What can hang from each mark:
J549: J176 J984 J990
J821: J990
J176: J549 J865
J984: J549 J865
J990: J178 J192 J282 J362 J853 J865
J192: J984 J990
J100: J549
J178: J990
J282: J990

Each row was made from one small tree. Brackets hold a mark, then the marks that hang from it, in the order of their numbers. Every link used is in the known rows. Write each row's tree.
Known rows:
{J100 J549}: [  4   1   2  -6   2   6   2   6   2   4  -6  -5  -4  -9   8  -4   2 -12
  -1   3   6  -2  -3  13  -2  -4  -7  -6  -1  -9  -2  -7]
{J176 {J549 {J990 J178}}}: [  7   1 -14 -10  -4  -6  -8  11   1   2 -20  16  -9  28 -22 -11  -2   8
   0  -2  -2  -6 -12  25 -21  -2   1  -6   2  -6   1 -10]
{J990 J178 {J192 {J984 {J549 J176}}}}: [  2   2  -1 -18  13 -10   2  -2  -7   6   0   1   0  20   6  -6   1 -49
  -1  -8  -1   3  -9   6  29  -4  16   7  -1   5  -9 -11]
{J549 {J990 {J192 J984} J853}}: [  8   3   1   1   7  -4  -8  24  -1  -6   2   1  -2  18  -2  -9   8 -34
   8 -12   2   2 -14  -4  23   2  -1  -4   2  27   8  -8]
{J282 {J990 J178 {J192 J984} J865}}: [-14  -7  11 -11   4  -9 -12  16   4  -1   8   8   3  15  -3  -3  16 -22
  10  -3  -9   2 -14   5  17 -10 -38  10   0  20  -1 -23]
{J176 J549}: [-1 -1 -9 -5 -6  5 -6 17 -9  3 -8  6 -4 -1 -6 -2  1 10  1  1 -4  1 -4 11
 12  6  1 11 -2  3 -4 -2]
{J990 J865}: [ -3  -8   3   0  -6  -1 -11   5   3   3  13   0   0   0   0   5   3  12
   1  -1  12  -6   2   3 -17  -1  -2   4  -1   4   1  -7]
{J990 J178 J192}: [ -9  -1   3  -9  12  -4  -6  -8  -1  -1  -6   5   0  16   1 -13  10   0
   2   1 -11  -1 -13   2 -13  -9  -5 -11   1   5  -4  -6]
{J549 {J990 J192}}: [  0   5  -1  -3   9 -19  -8   9  -1   2  -6   1  -3  13   3  -7   3  11
   3  -2 -14  -4  -7  -5  -2 -14  -3 -15   3  13  -7  -3]
{J176 {J549 {J984 J865} {J990 J282}}}: [  3  10  -7   3  -7 -26  15  27   3  -7 -29   4  -5  25 -18   1  13   4
   2   4   0  -1  -4   4 -13   7  54  12   6  22 -13  18]
{J178 J990}: [  7  -2  -4   2  13   0   3  -5   1   6  -2   0  -6  14  -6  13  -6   7
   0   1  -5   1  -6  -1  -6   1  -5  -2   1 -11   9  -4]
{J178 {J990 J282}}: [  5   3  -7   2  11  -5  12  -9   2  -3  -8  -7  -5  19  -5  12  -5 -19
   3   6   1  -4  -8  -8  -1  -2  12  -5   4   2   3   5]
{J282 {J990 J178 J362 J853}}: [  0  -3   0 -13   2   8  -9   6  10 -20   0   6   3  23 -10 -13   7   5
   4   3   9  -1 -21  10   8   1 -57   5   6   4  13   5]
{J282 {J990 J178 J192 J865}}: [-16  -8   9 -13   3 -12 -12   8   6  -3   6   6   0  15   1  -7  12  16
   8   1 -15  -8 -15  10 -12 -14 -39  -4   3  14  -3 -19]
{J282 {J990 J192 J853 J865}}: [-12  -7   7  -6  -1  -2 -15  20   8 -10  18  -3   0   5  11  -6  13  15
  11  -4  -9  -8 -14   6  18  -3 -39   1   4  30   7 -11]
{J549 {J176 J865} J984}: [  2  -5   2  -3   6  -6   1  14 -15  -5   6   1   0  12  -3  10   3   3
  -1  -7  20   0  12  13 -10   3  28   5   2  11  -3  10]
{J549 J176 J984 {J990 J865}}: [ 11  -9   1   2   0 -21  -5  16  11  10   8   6  -5  22  -2  17   7  29
  -4  -9  17 -19   5   3 -19  -4  22   3   3  11  -2   1]
{J549 {J990 J192 J853}}: [  6   3  -4  -1   7  -4 -12  13   2  -6  -1   0  -4  17   2 -12   5   2
   5  -9  -1  -8 -16   2  -4  -3  -6 -15   5  23   9  -3]
{J178 {J990 J192 J853}}: [  6  -2  -2   0  17   3  -5   1  -6  -1   4  -3  -6  21   4   4   4   4
   5  -5  -7  -3 -16  -8   5   3 -13  -6   4  12  14  -2]
{J821 {J990 J178 J192}}: [ -6   7  -4 -10   7 -17   6   3  -3  -1  -3   5  -1  22  -6 -18  10   2
   9   2 -30   1  -9  12  -9 -12 -18 -13   3   8  -5   2]
{J100 {J549 J984}}: [  6  -1   9  -3   6  -1   9   6   7  11  -2  -4  -2  -9   7   1   8 -10
  -4   6  15  -1  11   2  -8   4 -13   4  -1   2  -3  10]
{J990 J178 J282 J362 J853 J865}: [  3  -3   2  -9  -7  11 -22  -5  11 -19  10   2   4  31 -15  -9  12 -13
   6   5  49 -11 -20   4 -23  -2   2   0   3  17  11   9]
{J192 J984 {J990 J362 J853 J865}}: [  3 -10   4  -3 -11   5 -22  15  13 -13  22   7   3  18 -15  -1  21 -20
   8  -3  35   9  -4  -1   8   9 -55  17   0  12  12  -7]
{J176 J549 J865}: [ -2  -2  -8  -9  -6   5 -11  26 -26  -6  -6   6  -3   4 -13  -5  -1   1
   6  -1  12  10   3  30  -7   3  13   8  -1   5  -1  -3]
{J549 {J176 J865} {J990 J178 J282}}: [  4   7  -8 -10   5 -14   1   4  -6 -21 -15   5  -6  48 -16  -3  -4 -26
   4 -10  19 -12 -10  31 -37 -12  56 -20   6   6  -1  -5]
{J178 {J990 J192 J282 J853 J865}}: [ -1  -3  -1   0   8   1 -10   2   2  -9  12  -9  -6  27   2   7   8 -11
   9  -2  12 -12 -19 -10 -10  -1  11  -5   5  29   9  -6]
{J984 J549}: [  5   1  -2  -9  -3  -9  10  -9   4   6   3  -4   1  -7   0  -5  -8 -23
  -2   3   9   4   9   3  13   0   3   5   2  -2   0   3]
{J549 J176 {J984 J865}}: [  2   2   7   4   5 -13   9  15  -4   0 -11   0  -2  19   4  17  12  12
  -6  -7  -4  -4  -3  -3  -5   8  51  14   2   6 -12  15]

Write each row's tree:
[  9  -2  -8  -7  -5 -15  -3  30 -13  -2  -9  12  -3  12 -23  -2   1  14
   3  -1  18   5  13  23 -19   4   4   4   2  15  -1  10] -> {J176 {J549 J984 J990} J865}
[ -6  -2   0  -2  13 -15  -7  -1  -3   2   5  -7  -4  22   5  10   6   3
   8   5   3 -10 -13 -13  -8 -12  11  -7   3  21  -4  -7] -> {J178 {J990 J192 J282 J865}}
[ 16   2  -3 -12  10  -5 -15  27  -1   3 -12  -3  -7  24   7   0   3  12
  -6   0  12 -10 -12  13   4 -16   1  -9   1 -13  -7  -2] -> {J100 {J549 J176 {J990 J362}}}
[  9   9  -3  -3  -9 -32  17  11   9  -1 -18   1  -4  16  -9  -4  -5 -19
  -1  -3   0   4   3  14 -10  -2  32  -1   5  -4  -7  -3] -> {J984 {J549 J990} J865}
[ -9   5  -5  -4  -2  -8  12 -22  20 -16 -13   6  -4  24 -14 -13  11 -17
   7   5   0  -5  -5  11 -39  -3  -5 -12   5   1  -5  -5] -> {J192 {J990 J178 J282}}
[  3  -1  -4 -15  -1 -10   4   6 -15  -5   5  -3  -1  11   3   0 -11 -26
  -1  -9  20   4  10  27  -2  -2  32   2   4  -4  -3  -3] -> {J984 {J549 {J176 J865}}}
[  1   2   3   2  -3   1  -7  24   7 -21  -4   6   2  28 -18  -4  22 -24
   7  -4  12  18 -14   0   7  14 -20  19   3   4   3   1] -> {J192 {J984 J865} {J990 J362 J853}}
[ -4   4   1 -13   8   6 -15  -8   1 -21  -4  -2   4  27   0 -21  15 -17
   7   6  22  -3 -27 -11   2  -7  -2  -5   5  26  -1  15] -> {J990 J178 J192 J282 J362 J853}
[  4   1  11  -1   8  -5  11  21  -3   4 -16  -7  -7  11  11  13  13  -6
  -7  -4   0  -4  -6  11  -8   5  46   9   1  -3 -14   6] -> {J100 {J549 J176 {J984 J865}}}
[  6  -9   1  -5  12   3 -32  12 -11  -2  15  -1  -2  26   1   7  10  24
   4   1  21  -3 -18 -13   4  -3 -32   3   3  12  13   0] -> {J178 {J990 J192 J362 J853 J865}}
[  1   6   2  -7  12 -27  -4   5   2  -5  -9  -1   6  14  -1  -8  16  13
   2  14  19  -1   0 -32  13 -13  -2  -4   5  34 -14  32] -> {J549 J984 {J990 J192 J282 J362}}
[ -3  -2  -3 -11   1  -4  -7 -11  14 -11  -7  14   0  24 -17 -11  12  14
   1   8   6   4  -6   7 -32  -6 -49  -5   3 -15   0  -1] -> {J192 {J990 J178 J362}}
[  8   2  -4   3  -5 -21   5  31   1   2 -25  12  -6  20 -19   3  12  22
  -1   1  -6   1   0  11 -16   9  26  12   3  10  -9  11] -> {J176 {J549 {J984 J865} J990}}
[ 11  -2  -8 -12  -3 -15 -16  37 -19  -3  -7  15   1  16 -25  -4   4  32
   1   7  35  11  11  15 -13  -1 -14  10   3  13  -2  20] -> {J176 {J549 J984 {J990 J362}} J865}
[ -2   3  -5 -12  -7 -15  -4   4  10 -12   5   3   3  33 -17 -10  11   3
   8  14  22  -4 -10   7 -19 -15 -11  -2   4  10  -4   9] -> {J821 {J990 J178 J282 J362 J865}}
[ 14  -4   0  -7 -11 -22   1  16  12  12  13   3   1  10 -14   3  -5 -39
   3  -4  28   2   9   8  15  -2  -4  11   0   6   1 -14] -> {J192 {J984 {J549 {J990 J865}}}}
[  0   9  -3 -13  12 -19 -11   0   3 -12 -18   5   2  34  -6 -17  11   0
   5  11  11  -6 -17 -10  -9 -20   0 -19   4  15 -10  10] -> {J549 {J990 J178 J192 J282 J362}}
[ 13  -5  -2 -14 -10 -24 -14  11   9   7   7   5   3  12  -8  -3  -3  10
  -1   7  36  -1   6   3  -9 -12 -21   2   2  -2  -2   0] -> {J984 {J549 {J990 J362 J865}}}
[ 10  -6  -2  -6   0 -13 -26  22   3   0   4   5  -2  33  -2  11   4  31
  -4  -5  20 -13  -8   3  -2 -14   5   0   1  -2  -3  -6] -> {J549 J176 {J990 J362 J865}}
[  8  -3   0   2   0 -24   2  10  14   1   3  -4  -4  26  -1  14   8   6
  -2  -4  23 -22   0  -3 -17  -6  43   1   4  20  -8   6] -> {J549 J176 J984 {J990 J282 J865}}
[ -9  14  -5 -10   5 -19   2  13  -7 -11  -4  -6   6  15   4 -14  14   9
  10  17 -12   5  -9 -15  31 -18  -9  -4   4  28 -17  23] -> {J821 {J990 J192 J282 J362}}
[  2 -11   0  -9 -10   4 -24  -4  22 -15  13  12  -2  32 -22 -11  19  14
   5  -1  33  -4 -12  14 -44   1 -54  -1   4  -2  13  -6] -> {J192 {J990 J178 J362 J853 J865}}
[ -7  -1   5 -17  11   2 -17   7   2 -16   1   5   4  22   1 -20  14  15
   7   4  -1   0 -26   2  15  -6 -57   0   6  17   6   5] -> {J282 {J990 J178 J192 J362 J853}}
[-12  -2   8  -9   2  -7 -23   9  -5  -7   8  -6   7   8  11  -3  18   9
   7  11  22  -3  -9 -23  11 -16   5   1   1  29 -14   8] -> {J990 J192 J282 J362 J865}
[ -2   5  -5  -3  -5   2  11 -21  27 -26  -4   0  -5  31 -15 -17  12 -28
   8  -2  12  -8 -15  16 -39   5  -6 -14   7   8   9  -2] -> {J192 {J990 J178 J282 J853}}
[ 16   2  -5 -14  -2 -23  -3   6   7   3  -6   3   2  10  -9  -9  -7   0
  -4   6  23   3   6   0   9 -10 -18   0   4  -6  -2   9] -> {J984 {J549 {J990 J362}}}
[  2   5   1  -8  10 -10  -4  21   1   5 -13  -3  -8   3  12 -11   6  -2
   2   0  -8  -5  -7  11  -8 -16 -10 -23   2   5  -9 -10] -> {J100 {J549 {J990 J192}}}
[  1  -1   2 -13   8   8 -25   0  -7 -12   2   5   3  24  -3 -17  13   6
   3   1  13   1 -21  -2  -7  -4 -26  -5   4  12   6  10] -> {J990 J178 J192 J362 J853}
[ -4  -9   0   3 -12   4 -11   2  21 -10  18   2  -5  12  -9   0  14   3
   7  -9  16  -7  -4  17 -38   7 -32  -3   4   6  12 -15] -> {J192 {J990 J853 J865}}
[  0   5  10  -2   6   4 -19  31 -17 -14  -2  -1   7  20   0  -5  22 -25
   7  -4   4  18 -23 -15  37   8   7  17   2  25  -1  10] -> {J990 {J192 {J984 J865}} J362 J853}
[ -5   5  -3 -10   0  -6   0 -19  18 -19 -12   7   1  29 -16 -11  14  -7
   5  12  18   1  -8   4 -28  -8 -23  -7   4  -3  -7   5] -> {J192 {J990 J178 J282 J362}}
[  4   1  12   0   3  -7  14  19   3   4 -15  -4  -3  -1   2   2  16  -9
  -3   3   4   4   2   7 -18   7  16   7   1   0 -10  12] -> {J100 {J549 {J984 J865}}}
[ 11  -1  -1  -3   6 -21   3  23 -11  -3  -1   6  -3  24  -9   8  -1   8
  -2 -11  17  -5  10  18 -21  -2  31  -4   3  10   1  10] -> {J549 {J176 J865} J984 J990}
